Each row comes from the steps of one walk. Every step used is in the known rows, and no mark comes twice. Write the walk behind each row, first mark first.
Known rows:
mibuda/sinakeb/letu/zifer/nubes/tukon: [  9 -10  -8 -12 -21 -14  -9  -6  18  24  33  12  12  -7 -26 -28   2  36
 -31  32   3   7  13]
zifer/mibuda/sinakeb: [ 30  -1   6  -1  18  -5   7 -26  -2 -10  -8  15   0  14  24  21   5   1
  -2   8   3   8  -3]
tukon/nubes/sinakeb/letu/zifer: [ -6 -11  -6  16  15  28  -6  17 -14  -1  22  -1  27 -22 -10 -43 -19 -10
 -21 -26  -4 -25  35]
sinakeb/letu/zifer: [  1 -22  -1  16 -30  16 -14  16  29   1  19 -11  10   4 -20 -28  10  -3
 -10  -8  -1  -7  -6]
tukon/nubes/sinakeb/letu/zifer/mibuda: [ -2 -13   4  26  13  27 -15  -2 -27  -4  19   0  30 -12   3 -24 -18 -15
 -16 -30 -14 -34  45]
zifer/mibuda/sinakeb/nubes/fizi/kapip: [ 23  18   0  13  13 -14  16 -32  -9  12 -16  -2  -5   1  31  28  -4   0
  21  15 -34  16 -26]
mibuda/sinakeb/letu: [ 38   2  -9 -10  -2 -12  -9   2  25   5   5   2  10  -4  -2  -9 -12   3
 -27  19  33  13 -16]
mibuda/sinakeb/nubes: [ 18  13  -8 -22  12 -34   4  10   4  10 -18  -1 -19   3  18  19  14  20
 -16  19   8   4 -19]
fizi/nubes/sinakeb: [ 12  -1  -4 -18  10  -1  33  36  -1   6 -16   0  -3   0   3 -15 -34 -36
 -17 -17   1  10 -30]
fizi/nubes/sinakeb/mibuda: [ 16  17 -14 -14  -1 -17  36  32  -7   6   2   3   1  10  -6 -13 -38 -24
 -19  -5  32  10 -19]
letu/sinakeb: [ 14  12 -18   2   9  21  12 -17  17  -9 -15  -3 -33  11  -4 -13 -12  -3
  18 -20  14  14 -15]
tukon/nubes/zifer: [-32  -8   2  -4   6  23   0  -2 -20  -4   8  10  19 -18 -26  10  15 -13
   5  -8   0   8  20]
letu/zifer: [-18 -24   0  11  -6  18  17   9  21 -18   6   0  -6  15 -15 -20  21   0
   6 -14 -22   1  -3]
nubes/fizi: [  1  17   3  -4  -8  20  29  -4  11 -10 -17   8 -15  -6 -14 -22 -11 -13
  32  -1 -18  19 -20]
nubes/zifer/letu: [-30 -23  33  -4  -4   4 -27  15   3 -26  -6   2  24 -13  -2  22  15  -8
  11  -1 -10  -7   0]
letu/zifer/mibuda/sinakeb/nubes/tukon: [ -6  -4  13  -1   4  -2   0 -23  -9  -1  -3  -5  -4  17  13  16  34  33
 -10   9 -43 -15  15]
zifer/mibuda/sinakeb/letu: [ 38   1   6   5  -1  -5 -17 -19   4   1   1   4  13   8  20  16  -5  -4
 -16  10  18   0  -4]
nubes/zifer/mibuda/sinakeb: [ -4 -21  25  -7   6 -12 -10 -17  13 -15 -13   1  18   5  16  34  13   3
   2  21   7   4   7]
mibuda/sinakeb: [ 27   3  -5 -13  21 -13  18  -3  17 -12  -5  14  -5   4   6  -1  -1   7
 -12  12  15  19 -15]
tukon/nubes/zifer/mibuda/sinakeb/letu: [ -4 -11   9  10   4   8 -27 -25 -19   4   7   9  35 -10  -3  26   2  -9
 -16  11   9  -1  29]
letu/sinakeb/nubes: [  5  25 -22  -6   2   3  -3  -1   2  15 -25 -21 -47   9  10   2   2   8
  11 -16   3  -4 -19]
mibuda/sinakeb/nubes/tukon: [ 11  28  -1 -45   8 -19   7  -3 -11  16  -3  -3 -14  -8   5  15  20  41
 -22  17  -2   1 -13]
nubes/sinakeb/letu/zifer/mibuda: [  7 -27  16  18  -4  12 -22  17  13  -4   9 -19  23  -7  18 -31 -19  -6
 -13 -20  -2 -40  19]
nubes/sinakeb/letu: [ 21  -2   1 -13  -3   4 -10  34   8   8  11 -19  21 -29   6 -35 -35  -8
 -20 -16  29 -23   1]
zifer/mibuda/sinakeb/nubes: [ 16  11   5  -7  12 -23  -6 -16 -13   7 -18  -1 -13  12  33  39  15   8
  -8  15  -5  -7  -4]
tukon/nubes/fizi/kapip: [  0  23 -18  26  13  39  42 -29 -25   4  16  18  10 -22 -28 -15 -16 -24
  34 -14 -40  36 -16]
tukon/nubes: [-10  11 -16   2  15  28  15  -7 -35  -1  15  22   3 -11 -23  -3   6 -18
  -1 -22  -4  11  11]

Which walk is each row?
[-33 -15   1 -14 -22   7  11  -2  -7  18  42  11  -5  -6 -42 -25  24  29
   3   2 -26   8  18]  letu/zifer/nubes/tukon
[-11 -12   7   8  -5   6  -5  13   7 -13 -32  -3  -9  17  -2  18 -13 -33
   7  -6 -16  17 -27]  fizi/nubes/zifer/letu/sinakeb
[-14   4   7   9  -8  -4 -28   0   8 -27  -4  -1   5   7  -2  15  -2   8
  17   4  27  -6  13]  nubes/zifer/letu/sinakeb/mibuda
[ -4  -6   4 -28   7 -40 -11  10  14   7 -21 -12  -4  -4  14  26  21  22
 -13  31  10   3 -10]  mibuda/sinakeb/nubes/zifer
[-15 -25  14  25  -6  21   4 -11   3 -17   4   3  -1  25   4   0  28  -7
  13 -14 -31  -7  10]  letu/zifer/mibuda
[ 11  35 -23  15   1  12  20 -21   8  18 -25 -22 -41  -1   4 -10 -16   2
  43 -11 -29  18 -44]  letu/sinakeb/nubes/fizi/kapip
[ 19  22  11  -3  10 -20   4 -22  -9   4 -34   0 -22  11  32  24   3   5
  12  22 -26  -2 -10]  zifer/mibuda/sinakeb/nubes/fizi
[-30 -30  -6   6 -18  -5   6  13   6  14  27  13 -14   4 -30 -29  18   4
   8   1 -16   9  16]  letu/zifer/nubes
[-26 -22  20  -4  -8   0  -2  30   0 -10 -21   4  15   7  -5  28   0 -35
  -2   0 -20  17 -29]  fizi/nubes/zifer/letu
[ 10  28  -8  20   3   4 -13  -7  -5 -28   3  12 -15  16   6   2 -13   3
  15  -9  26  -5   2]  zifer/letu/sinakeb/mibuda
[-14   6   3  -1  -9  -1 -25 -14  -3   8 -34 -28 -29  11  20  30  13   6
  19  -4  -3 -13  -2]  letu/sinakeb/nubes/zifer/mibuda
[-34  -7  23 -14 -15 -13 -27   8 -18  14 -18 -24  -2  -3  16  46  33   1
   9   6 -12 -21   3]  sinakeb/nubes/zifer/mibuda
[-34  -4  12 -26 -18 -16 -17  28   1  15 -16 -24  -5 -13  -1  29  30   8
   0   7  -1 -10 -11]  sinakeb/nubes/zifer
[-22 -35  -1   1   0 -10   7  25   9  11  24   7  -3 -11 -14 -45  -8   6
   0  -5 -12 -12  27]  letu/zifer/nubes/sinakeb
[-21  13  -6  21   8  15 -22 -17 -29 -21   9  18  11   0 -15  12  -1  -2
  12  -6  16  -4  38]  tukon/nubes/zifer/letu/sinakeb/mibuda
[  9  20  -6 -15   6 -12  14  24   0  -8  20   2   7  -8   4 -25 -26   5
  -7  -7  51 -13  13]  nubes/sinakeb/mibuda
[  1  26 -15  -4  22   5  18   7 -37  -3  29  17  16 -16 -10 -20 -25  -6
 -11 -18  37 -11  35]  tukon/nubes/sinakeb/mibuda
[ 18  35 -30   6  -7   5  14 -14  10  -8   5   4 -29  20 -12 -12 -14   9
  13  -6  53  14  -3]  letu/sinakeb/mibuda
[ -3 -24  10  30 -29  21 -25  -1  15   0  12  -9  16  14  -3  -7  13  -8
  -7 -11 -10 -15   3]  sinakeb/letu/zifer/mibuda
[-21 -17 -13   4 -10 -22   9  26   5  13  43  14  -1   0 -20 -44  -9  15
  -2   6  18 -15  37]  letu/zifer/nubes/sinakeb/mibuda
[ 26  24 -12  -1  15 -22  29 -12   9  11 -15  -5 -14  -7  14   4  -5  11
  10  23 -25  26 -42]  mibuda/sinakeb/nubes/fizi/kapip
[  7 -22  23  -3 -11 -12 -33 -10  17   0  -4  -9  29  -2  12  27   4   3
 -10  24  19  -3   6]  nubes/zifer/mibuda/sinakeb/letu
